Every row comes from one small tree of marks. Brackets hold a mark, then the marks that hang from it, in alphabetical order. Every link used is in the known rows. Which tree was each row made from?
Known rows:
{gine {nodof {beri vedel}}}: [-0.263  2.440 -1.102  0.355 -1.577 -1.771  0.642  1.289  1.541 -0.079
 -0.702  0.796 -1.275 -1.225 -0.873 -0.228  4.037 -0.798  0.466  0.012
  0.223 -0.297 -1.475]
{nodof bapes gemarus {vedel voda}}: [ 0.139  0.592  1.727 -0.088 -1.038  2.220 -0.660  1.864 -1.750 -0.013
  0.981  0.625 -1.505  0.172  0.071  0.135  1.977 -0.937 -0.555 -0.228
 -2.105  3.033 -2.517]
{vedel {voda {bapes beri} {nodof gigip} rovoso}}: [-0.151 -1.157  1.211 -1.855 -0.850  1.394 -0.091 -0.157  1.693 -0.707
 -0.228  1.115 -0.236  2.183 -0.886 -0.660  0.299 -1.352  0.273 -1.686
 -1.869  1.944 -0.920]
{voda bapes {nodof beri vedel} rovoso}: [-0.789  0.260  2.065  1.666 -4.014 -2.017  0.794  2.576 -1.534 -0.463
 -0.450  1.787 -2.688  0.040  0.209 -0.779  2.511 -1.353 -0.453 -3.907
 -1.238  4.760 -1.900]
{beri {vedel {voda {nodof bapes gigip}}}}: [ 0.115  0.006  1.509 -1.471 -0.627  2.408  0.709 -0.056  1.695 -0.170
 -0.264  1.051 -1.123  2.590 -0.384  1.504  2.118 -1.571  0.123  0.292
 -1.710 -0.869 -2.089]
{rovoso {nodof beri gemarus}}: [ 0.046  0.809  0.168  1.493  0.693  1.077  0.311  2.507  0.572  0.476
  0.157 -0.050 -1.467  0.032 -0.062 -0.886  2.783 -0.171 -0.567 -0.500
 -1.235  1.713 -2.060]
{nodof bapes beri {vedel voda}}: [-0.053  1.125  1.306 -0.432 -3.493  1.100  0.389  2.607 -1.747 -0.146
 -0.771  0.562 -1.695  0.861 -0.618  0.311  3.354 -1.094 -0.452 -0.354
 -1.571  3.369 -1.956]
{bapes {beri {vedel voda}}}: [-0.285  1.185 -1.132 -2.113  1.008  3.433  0.884 -1.392  2.467 -0.151
 -0.779  0.564  0.501  2.951 -1.631 -0.359  2.624 -0.578  0.854  1.364
 -0.526  0.118 -1.323]
{gemarus bapes}: [-0.236 -0.198  0.141 -0.264  1.416  0.750 -0.841 -0.192 -0.488 -0.309
  0.291 -0.221 -0.179 -0.720 -0.022 -0.879 -1.870 -0.561  0.919  0.047
 -0.111 -0.527 -1.441]
{vedel {voda {bapes beri} {rovoso {nodof gemarus}}}}: [-0.182  0.026  0.278  0.570  0.839  3.902  0.444  0.084  1.509 -0.217
  0.412  0.619 -0.380  1.844 -0.982 -1.901  2.624 -0.608 -0.251 -0.732
 -2.284  3.119 -2.582]
{bapes {beri {vedel {voda {nodof gigip}}}}}: [ 0.049  0.061 -0.024 -2.746  0.675  3.310  0.494 -0.645  3.465 -0.435
 -0.458  0.853  0.104  3.148 -1.136  0.550  1.698 -1.184  0.911  0.504
 -1.097 -0.219 -1.384]
{rovoso {gigip nodof}}: [-0.505 -0.316 -0.535  1.300 -1.638  1.811 -0.589  1.343  0.841  0.606
 -0.193 -0.357  0.801 -1.825  0.237  0.533  1.181  0.757  0.486 -0.045
 -0.127  2.960  0.217]
{gine {beri vedel} {nodof gigip}}: [ 0.257  1.348 -0.720  0.811 -1.479 -1.799  1.238  1.003  2.771 -0.849
 -1.285  1.273 -0.632 -0.190 -0.178  1.322  1.775 -0.405 -0.151  1.086
 -0.037 -2.117 -0.842]
{gigip {nodof gemarus}}: [-0.146  0.286  0.267  1.513  0.271  1.676 -1.297  1.611  0.031  0.572
  0.455 -0.303 -0.057 -2.367  0.989 -0.461  1.080  0.429 -0.377 -0.838
 -1.035  0.350 -0.979]
{gemarus {bapes {beri {vedel voda}}}}: [-0.533  0.987 -0.936 -2.348  2.378  4.205  0.098 -1.559  2.018 -0.461
 -0.589  0.326  0.331  2.279 -1.609 -1.223  0.648 -1.124  1.741  1.456
 -0.662 -0.354 -2.762]
{rovoso {gigip {nodof beri gemarus vedel}}}: [-0.757  1.012  0.402  2.093 -2.726  1.233 -0.976  4.828 -0.839  0.685
  0.128  0.163 -1.188 -2.453  0.353 -0.302  3.292  0.309 -0.098 -1.299
 -1.329  6.522 -1.309]
{gemarus {bapes {beri {vedel {voda rovoso}}}}}: [-0.488  1.177 -0.945 -1.841  2.201  3.493  0.434 -1.830  1.467 -0.860
  0.021  1.267 -0.114  1.909 -1.640 -1.890  2.137 -1.393  1.402  1.394
 -0.794 -0.063 -1.512]
{gemarus {bapes beri}}: [-0.362  0.230 -0.470 -0.935  2.124  1.097 -0.631 -0.728  0.938 -0.476
 -0.214 -0.684  0.197  0.351 -0.895 -1.716 -1.996 -0.731  0.594  0.363
 -0.393 -0.574 -1.826]
{voda rovoso}: [ 0.025  0.184  0.068  0.596 -0.118 -0.739  0.302 -0.287 -0.541 -0.394
  0.619  0.896 -0.422 -0.345  0.034 -0.645  1.511 -0.275 -0.355 -0.060
 -0.176  0.353  1.328]
{vedel {voda {nodof beri} rovoso}}: [-0.290 -0.088  0.727 -1.545 -1.275  0.462 -0.139  1.269 -0.019 -0.059
  0.189  1.971 -1.421  0.005 -0.204 -0.588  3.578 -1.483  1.008 -1.656
 -0.886  2.630 -0.419]
{gine beri {nodof gigip vedel}}: [ 0.690  0.478  0.101  1.464 -3.792 -2.283  0.295  2.819  0.557 -1.338
 -0.611  0.922 -0.735 -1.943  0.603  1.533  0.563 -0.245 -0.707 -0.032
 -0.218  1.132 -0.368]
{vedel {voda {nodof gigip} rovoso}}: [ 0.465 -1.334  1.037 -1.758 -0.694  1.520 -0.521  0.289  0.531 -0.652
  1.010  1.678 -0.299  0.360  0.199  0.496  1.258 -1.085  0.590 -0.558
 -1.032  1.175  0.947]
{voda {nodof beri gemarus} {rovoso gigip}}: [-1.018  0.201  0.969  0.094  0.231 -1.554 -0.719  2.699  0.259  0.642
  1.356  1.756 -2.302 -0.989 -0.266 -1.279  3.009 -1.185  0.626 -1.891
 -1.314  5.044 -0.860]
{gemarus {bapes {beri vedel}}}: [-0.637  1.369 -0.835 -0.742  2.596  1.838  0.568 -1.439  1.959 -0.465
 -0.656 -0.085 -0.247  1.754 -1.347 -1.518 -0.166 -0.915  0.767  1.052
 -0.310 -1.548 -2.529]

Write each row's tree:
[-0.964  0.021  1.482 -0.927  0.764  2.708 -0.084  0.136  1.306  0.557
  0.139  1.727 -1.371  1.877 -0.129 -0.162  1.687 -1.329  1.353 -2.210
 -1.788  1.981 -4.490] -> {beri {vedel {voda bapes {nodof gemarus}}}}
[ 0.597  0.279  1.709  1.060 -2.657 -0.300  0.482  1.795 -1.334 -0.738
 -0.064 -0.225 -1.137  0.707  0.119  1.093  0.203 -0.482 -1.745  0.347
 -1.375  0.705 -0.314] -> {nodof bapes gigip vedel}
[-0.658  1.956 -0.400 -0.147 -2.819 -0.473  0.757  0.904  0.827 -0.386
 -0.929  2.071 -1.391 -0.315 -1.361 -0.961  5.413 -1.375  0.937 -1.038
 -0.812  1.975 -1.963] -> {gine {nodof {beri {vedel {voda bapes rovoso}}}}}
[-0.683  1.806 -0.434 -0.702 -2.731  0.244  0.401  1.187  1.419  0.011
 -1.415  1.216 -0.936  0.092 -1.350 -0.279  3.926 -1.109  1.393 -1.029
 -0.649  1.732 -3.237] -> {gine {nodof {beri {vedel {voda bapes}}}}}
[-0.107  0.638  1.596  1.168 -2.131 -0.769  1.095  0.571 -0.081 -0.838
  0.385  0.958 -2.085  0.566 -0.257 -0.651  2.349 -1.686 -1.484 -1.586
 -1.577  1.965 -1.488] -> {voda {nodof {bapes beri} vedel} rovoso}
[ 0.352  0.829  0.970  1.213 -3.651  3.012  1.414  2.755 -0.756 -0.268
 -0.809  0.182 -1.630  1.308 -0.387  0.655  4.635 -0.806 -0.874 -0.028
 -1.701  3.857 -2.677] -> {rovoso {nodof bapes beri {vedel voda}}}
[-0.436  0.503  1.736  0.079 -1.592 -1.788  0.410  1.748  0.126  0.385
 -0.680  0.393 -2.371  0.399 -0.187 -0.168  1.662 -1.533 -0.638 -1.826
 -1.263  0.466 -2.586] -> {voda {nodof bapes beri}}
[-0.619 -0.068 -0.054  1.392 -0.035  2.016 -1.414  2.113  0.632  0.956
  0.731 -0.210  0.167 -2.368  0.493 -0.182  1.265  0.612  0.357 -0.299
 -0.943  3.480 -0.761] -> {rovoso {gigip {nodof gemarus}}}
[ 0.006  0.538  0.704  2.447 -1.774  1.934 -1.081  2.750 -1.236  0.097
  0.633 -0.007 -0.579 -2.576  1.363 -0.062  1.743  0.413 -0.726 -1.349
 -1.149  2.671 -1.250] -> {gigip {nodof gemarus vedel}}
[-0.137  0.689  1.223  2.002 -0.330  1.135 -0.820  1.701 -0.366  0.625
  0.186 -0.541 -0.943 -1.831  0.785 -0.348  1.570 -0.140 -1.387 -0.695
 -1.890 -0.408 -2.154] -> {gigip {nodof bapes gemarus}}
[-0.640  2.216  0.710  0.303 -0.869  3.274  0.075  2.376  0.494  0.877
 -0.994  0.631 -1.653  0.215 -0.379 -0.406  5.591 -0.852 -0.408 -0.090
 -2.410  0.624 -3.401] -> {gigip {nodof bapes {beri {vedel voda}} gemarus}}
[ 0.666 -0.826  0.570 -0.059  2.370  4.458 -1.013  0.834  0.178 -0.795
  1.779  0.698 -0.444 -0.233  0.157 -0.982  0.956 -0.834  0.515  1.013
 -1.960  1.017 -1.130] -> {vedel {voda {rovoso {nodof {gemarus bapes} gigip}}}}
[-0.002 -1.057  1.741 -0.787  2.678  0.568 -2.068  1.257  0.273 -0.189
  1.521  0.268 -1.192 -0.995  0.684 -0.719 -2.916 -1.308  0.750 -1.241
 -1.505 -0.201 -2.505] -> {voda {nodof {gemarus bapes} gigip}}
[-0.933  1.285 -0.221  0.112  0.227  0.805  1.630 -1.102  2.148 -0.080
 -1.623  0.130 -0.292  3.300 -1.544 -1.006  0.921 -0.440 -0.198 -0.402
 -0.773 -0.032 -2.566] -> {voda {bapes {beri vedel}}}
[-0.395 -0.487  0.711 -0.479 -1.248  1.352  0.104 -0.335 -0.702 -0.298
 -0.166  1.294 -0.126  0.908 -0.474 -0.661  1.426 -0.579  0.535 -1.011
 -1.009  2.336 -0.455] -> {vedel {voda bapes rovoso}}
[-0.165 -0.677  1.647 -2.742  1.849  1.943 -2.360  2.668  0.181 -0.015
  0.823  0.841 -1.520 -0.356 -0.062 -0.994 -0.590 -1.820  1.585 -1.339
 -2.056  1.734 -3.170] -> {vedel {voda {nodof beri {gemarus bapes} gigip}}}
[ 0.534  0.433  1.064  3.167 -2.816  1.652  1.677  1.334 -0.596 -0.482
 -0.064 -0.345 -1.320  0.596  0.371  0.900  2.334 -0.290 -1.725  0.090
 -1.116  1.793 -2.038] -> {rovoso {nodof bapes vedel}}
[-0.710  2.131 -0.069  1.437 -0.056  1.371  0.079  2.438  0.813  0.779
 -0.814  0.477 -1.334 -0.734  0.071 -0.831  4.355 -0.083 -0.340 -0.666
 -1.206  0.443 -2.110] -> {gigip {nodof {beri vedel} gemarus}}
[ 0.627  0.030  0.945  1.488 -2.903  4.065  1.220  1.212 -0.506 -0.481
  0.038  0.076 -0.815  1.091  0.043  1.212  3.138 -0.501 -0.738  0.502
 -1.484  2.907 -2.290] -> {rovoso {nodof bapes {vedel voda}}}
[-0.160  1.063  0.278  2.034 -4.086  0.826 -0.053  3.491 -1.178 -0.056
 -1.059 -0.068 -0.797 -1.972  0.624  0.133  3.093  0.252 -0.699 -1.416
 -0.581  3.042 -0.644] -> {gigip {nodof beri vedel}}
[ 0.629 -1.094  1.113  1.125 -3.455  4.180  0.776  1.765 -0.020 -0.850
 -0.543  0.107  0.075  1.951  0.050  1.346  1.023  0.061 -0.317 -0.477
 -1.535  4.004 -1.758] -> {rovoso {nodof gigip {vedel {voda bapes}}}}
[-0.465  2.129  0.554 -0.583 -1.213  0.856  1.701  0.445 -0.059 -0.081
 -0.805  1.775 -2.032  2.212 -1.335 -0.619  5.958 -1.532 -0.316  0.736
 -1.515  0.435 -1.097] -> {nodof bapes {beri {vedel {voda rovoso}}}}
[-0.359  1.143  1.218  2.878 -2.143  1.140  0.867  4.214 -0.422  0.465
  0.409  0.020 -2.552  0.241 -0.372 -0.075  4.070 -0.531 -1.197 -0.283
 -2.166  6.156 -3.157] -> {rovoso gigip {nodof bapes beri gemarus vedel}}
[-0.645  0.587 -0.821 -0.994 -0.168  2.623  0.900 -0.629  1.104 -0.003
  0.542  2.025 -0.080  1.548 -1.174  0.108  4.355 -0.481  1.537  1.544
 -0.329  3.421  0.599] -> {beri {vedel {voda {rovoso gigip}}}}
[ 0.228 -0.359  1.762 -2.296  1.264  2.060 -1.108  0.965  1.872  0.010
  0.699  0.156 -0.991  1.714 -0.688 -0.309  0.254 -1.704 -0.400 -0.404
 -2.860  0.427 -2.786] -> {vedel {voda {nodof {bapes beri} gemarus gigip}}}
[-0.196 -0.293 -0.180  1.635  1.086  2.364  0.027  1.472  1.396  0.633
  1.248 -0.099 -0.316 -0.105 -0.082 -0.007  1.567  0.330  0.338  0.498
 -0.913  3.801 -1.446] -> {rovoso gigip {nodof gemarus}}
[-0.385  0.847 -0.401 -0.796 -0.295  2.084  1.684 -0.125  1.869 -0.197
 -1.596  1.832 -0.402  2.664 -0.374  0.946  2.823 -0.416  0.774  1.038
 -0.298 -0.117 -1.739] -> {gine {beri {vedel voda}}}
[-0.269  1.431 -1.062 -1.567  0.868  2.688  1.217 -1.617  1.910 -0.536
 -0.231  1.498  0.060  2.619 -1.614 -0.979  4.048 -0.832  0.490  1.354
 -0.706  0.301 -0.059] -> {bapes {beri {vedel {voda rovoso}}}}
[-1.189  0.289  0.000 -0.421 -1.146  2.312  1.116 -0.552  0.960  0.094
 -0.291  2.002 -0.330  2.389 -1.298 -0.164  3.520 -0.555  1.441  0.219
 -0.852  4.274 -0.917] -> {beri {vedel {voda bapes {rovoso gigip}}}}
[-0.079  1.384 -0.082  0.585  1.576 -0.947 -0.404  1.587  2.089 -0.822
 -0.078  1.235 -1.439 -1.413  0.096 -0.280 -0.070 -1.116  0.570  0.731
 -0.991 -2.110 -3.246] -> {gine {beri vedel} {nodof {gemarus bapes} gigip}}
